Each row comes from the steps of one walk. Every step used is in the known rows, and no mark comes twice. Write the walk behind each row, first mark first.
Known rows
X, E, Q, C: -203  311  6  -75  24  -229  -63  21  -95  -145  -384  200  -164  23  18  -257
V, A: 138  231  217  28  400  -225  20  -218  125  160  47  318  -243  -180  178  189
X, E, A, V: -107  81  -132  34  71  -277  18  72  394  134  -67  -26  -387  242  94  -79
V, A, E, Q, C: -28  153  3  13  83  123  -25  -7  -214  -94  -188  103  38  -228  195  152
C, A, E: 190  52  -31  75  -20  -132  -60  88  -34  84  -6  -8  163  -98  71  134
V, T: 167  196  268  79  413  -318  40  -319  84  197  36  321  -131  258  54  129
X, E, Q, C, A, V, T: -154  233  143  5  -19  -143  39  129  -150  -115  -237  1  -96  114  84  91
T, V: 183  19  -55  74  355  -325  15  -459  190  230  -39  209  -106  42  42  -240
A, E, Q: 185  -83  -67  97  65  48  -86  -1  71  71  -174  76  14  211  -47  -26
E, X: 231  -107  300  73  315  -203  -96  -74  248  105  -268  205  -200  151  -88  -137
A, V, T: 145  133  171  232  391  -279  87  -243  183  193  65  169  -323  321  27  297
Q, E, X: 87  170  227  -15  164  -263  -170  -78  10  58  -292  138  -77  111  -75  -188
Q, C, X: -60  292  -35  -27  107  -275  -109  71  -280  -183  -125  80  2  -335  -49  120
T, V, A, E, X: 259  -9  236  137  284  12  88  -300  110  310  -201  90  44  -110  279  -157
X, E, Q: -8  193  95  -42  101  -215  -51  -34  164  87  -278  249  -212  226  9  -266
V, A, E, Q: 190  33  71  52  168  127  0  -50  40  132  -87  146  -24  -27  167  137
Q, E: -14  390  -14  -16  137  -367  -119  -207  -66  47  -73  193  -74  19  -16  -28

Write each row's walk
157  173  0  143  270  -92  118  -421  48  309  30  131  38  -193  356  5 -> T, V, A, E
-292  381  -48  -50  24  -242  63  142  -106  -53  -66  -136  -125  14  170  136 -> Q, C, X, E, A, V, T
-245  616  22  -42  -25  -393  -49  107  -302  -146  -263  111  -41  -334  107  -43 -> Q, C, X, E
-305  343  -159  -207  -60  -281  -71  250  -133  -150  -180  -48  1  -223  115  -151 -> Q, C, X, E, A
-312  283  -244  -72  -100  -254  -30  318  -34  -153  -150  -200  -202  -161  80  25 -> Q, C, X, E, A, V
-10  229  -21  -39  -2  164  -55  200  -394  -154  -167  -40  171  -434  155  243 -> V, A, E, Q, C, X
222  56  353  137  241  14  0  -20  95  182  -199  126  -49  -88  224  112 -> V, A, E, X
-125  165  -52  -129  114  -306  -38  -8  297  143  -88  137  -199  188  136  -258 -> X, E, A
93  -243  -215  48  221  -163  -40  24  431  92  65  -50  -363  234  -46  97 -> E, A, V
229  -38  -26  58  216  110  74  -335  44  249  -80  97  80  -68  245  -122 -> T, V, A, E, Q
-160  202  29  -154  -105  -177  -103  214  -181  -220  -329  94  21  -138  37  -198 -> X, E, Q, C, A
57  -97  47  15  124  -29  -20  88  -129  -163  -96  -32  -60  79  -60  247 -> E, Q, C, A, V, T
-101  250  -66  -179  19  -268  -70  201  106  82  -78  18  -54  -30  105  -163 -> C, X, E, A
-68  119  -194  -186  105  -247  -156  -73  88  37  7  42  -55  122  5  -135 -> Q, E, A
-18  169  -112  60  -96  -137  -75  133  -293  -151  -125  -66  222  -299  89  160 -> Q, C, A, E
